Each row was made from one walk, in order. Every step used is in the known rows, and no mark comes twice. Write each row's walk.
In the rows, zero is written as 128.
Known rows
L/S/N/R/Z: [138 140 78 144 123 146 136 85 110 178 100 117 136 114 165 171 95 138 108 136 94 129 129 127]
R/L: [138 136 74 131 96 133 126 111 134 154 105 144 127 129 176 131 118 144 131 83 103 162 77 116]
N/R/Z/L/S: [156 144 94 159 104 109 155 108 137 185 98 147 135 104 168 166 96 147 110 127 102 132 125 93]
X/N/Z/L/R: [121 141 75 169 102 115 128 170 153 167 83 210 139 115 165 147 117 155 62 101 99 152 105 148]
A/L/S/N: [150 141 101 149 106 159 151 100 115 190 115 114 121 125 171 171 94 133 129 86 101 137 116 115]
A/L/R/Z/N: [141 112 54 166 103 146 154 125 143 176 106 151 121 137 161 153 124 140 93 105 83 162 114 114]
S/N/Z/L/R/X: [104 114 70 153 103 130 123 122 128 154 83 186 111 113 164 149 137 167 63 143 78 155 170 163]
Z/N/R/L/S: [161 138 79 122 116 178 140 99 134 183 106 160 149 110 169 131 105 146 122 101 106 148 81 101]
X/L/S: [158 148 98 126 91 127 172 119 100 186 97 127 116 110 179 143 97 141 134 86 131 139 103 89]
S/N/Z/L: [119 124 85 158 101 149 125 106 123 163 102 178 128 101 171 155 121 152 86 124 93 139 127 150]
A/L/R/X/N/S: [120 136 77 180 111 120 121 165 154 167 79 158 117 138 165 153 123 137 111 85 69 178 112 148]
R/L/S/N/A: [132 133 77 136 118 157 103 77 128 167 105 124 133 124 169 133 105 152 102 98 97 136 94 132]
L/X/N/R/Z: [136 138 66 164 130 91 126 121 125 187 83 128 150 124 162 144 113 124 76 92 96 147 118 128]
X/L: [143 139 84 122 89 122 163 103 105 170 101 141 111 117 178 132 112 142 128 88 118 149 90 114]
R/Z/N/L/S: [146 122 68 172 111 169 149 141 127 183 95 152 147 124 174 156 113 140 104 120 97 147 110 83]
X/N/R/Z: [135 143 63 165 124 106 138 108 140 170 89 145 153 120 163 159 99 130 92 99 91 148 91 133]
A/X/L/S/N/R/Z: [147 150 93 120 130 129 159 82 115 186 95 114 125 111 169 154 109 147 106 151 114 127 158 132]
X/N/R: [137 156 74 136 119 124 139 97 134 174 91 154 150 124 167 148 95 133 106 88 104 152 66 142]
A/L: [147 136 87 146 92 134 163 102 132 176 116 132 116 144 173 163 107 131 138 76 93 157 88 110]
N/S: [121 150 81 148 94 152 116 124 123 159 92 132 117 129 179 147 113 134 142 117 100 169 70 127]
R/L/X/N: [139 140 72 155 113 107 104 141 134 173 87 142 148 121 172 116 125 131 95 51 107 158 98 124]
N/Z/L: [129 130 86 162 87 133 148 126 132 165 100 179 123 118 173 157 118 149 96 118 97 148 111 118]
S/N/L: [120 132 76 133 115 167 117 101 126 164 103 163 140 134 176 145 122 144 122 111 95 147 89 151]
A/X/L/R/Z: [133 144 63 127 104 96 158 129 132 166 84 134 106 139 171 138 132 155 97 137 114 162 137 129]
A/X/L/S: [157 167 96 116 98 128 178 123 113 190 89 110 111 125 179 147 106 146 127 117 138 148 122 98]

Write each row's walk
[129 127 78 151 116 119 124 67 139 165 106 164 135 98 164 153 112 148 95 135 85 133 125 148]	S/N/R/Z/L
[126 152 60 125 110 124 148 77 138 169 88 107 115 167 171 144 113 149 97 132 108 167 87 132]	N/A/X
[156 151 93 115 111 140 137 107 131 176 107 144 139 124 173 147 101 144 139 98 105 144 83 111]	N/R/L/S
[144 147 82 168 103 88 123 134 133 186 81 156 141 104 171 126 117 135 85 70 115 150 109 116]	Z/L/X/N
[125 123 60 189 101 171 118 122 125 160 88 133 127 112 173 143 122 131 112 133 87 172 94 113]	R/Z/N/S
[134 128 64 135 96 96 151 124 116 163 94 147 109 123 169 135 124 149 102 110 105 151 120 124]	X/L/R/Z
[109 128 77 143 104 143 118 127 131 161 95 196 123 110 165 149 127 162 75 135 92 142 128 165]	S/N/Z/L/R
[133 146 73 127 87 110 137 120 142 165 91 179 117 126 170 137 118 160 113 114 110 159 97 129]	Z/L/R
[147 128 64 115 118 170 130 81 141 168 109 178 146 114 168 120 120 147 118 98 97 160 69 126]	Z/N/R/L
[128 132 66 137 86 94 144 121 141 156 79 168 104 125 166 138 127 165 99 124 93 171 134 122]	Z/L/R/X
[137 125 76 132 89 105 168 101 101 163 90 132 100 120 175 133 122 146 119 95 103 161 130 110]	R/X/L
[120 121 65 129 117 145 124 69 141 174 113 146 113 154 159 146 116 152 89 100 78 148 90 167]	S/N/A/L/R
[149 148 103 103 118 147 152 73 98 190 105 143 128 99 172 141 96 145 129 107 119 121 110 136]	X/L/S/N/R
[127 136 86 214 109 96 94 165 140 174 75 149 139 101 172 134 127 128 83 99 89 154 128 121]	R/Z/L/X/N/S
[119 142 61 96 124 124 130 68 129 169 89 140 108 144 166 118 128 166 79 142 113 150 110 178]	S/N/A/X/L/R
[144 149 94 147 97 140 132 98 119 180 97 146 127 97 173 152 98 151 118 110 116 134 119 118]	Z/L/S/N
[137 140 72 105 93 112 151 118 117 169 95 162 110 127 172 126 119 154 118 97 121 155 91 132]	X/L/R
[143 136 83 111 117 125 116 96 127 178 103 146 136 129 170 122 129 139 123 86 98 153 94 130]	N/R/L/X
[135 148 101 131 113 162 162 125 102 183 92 127 118 111 177 158 115 149 97 140 122 132 157 132]	A/X/L/S/N/Z
[150 164 102 92 126 149 158 77 112 191 94 127 125 111 173 144 104 151 124 137 129 132 128 137]	A/X/L/S/N/R
[127 142 56 168 103 104 143 125 123 161 73 130 129 125 169 147 107 136 94 85 93 172 115 119]	R/X/N
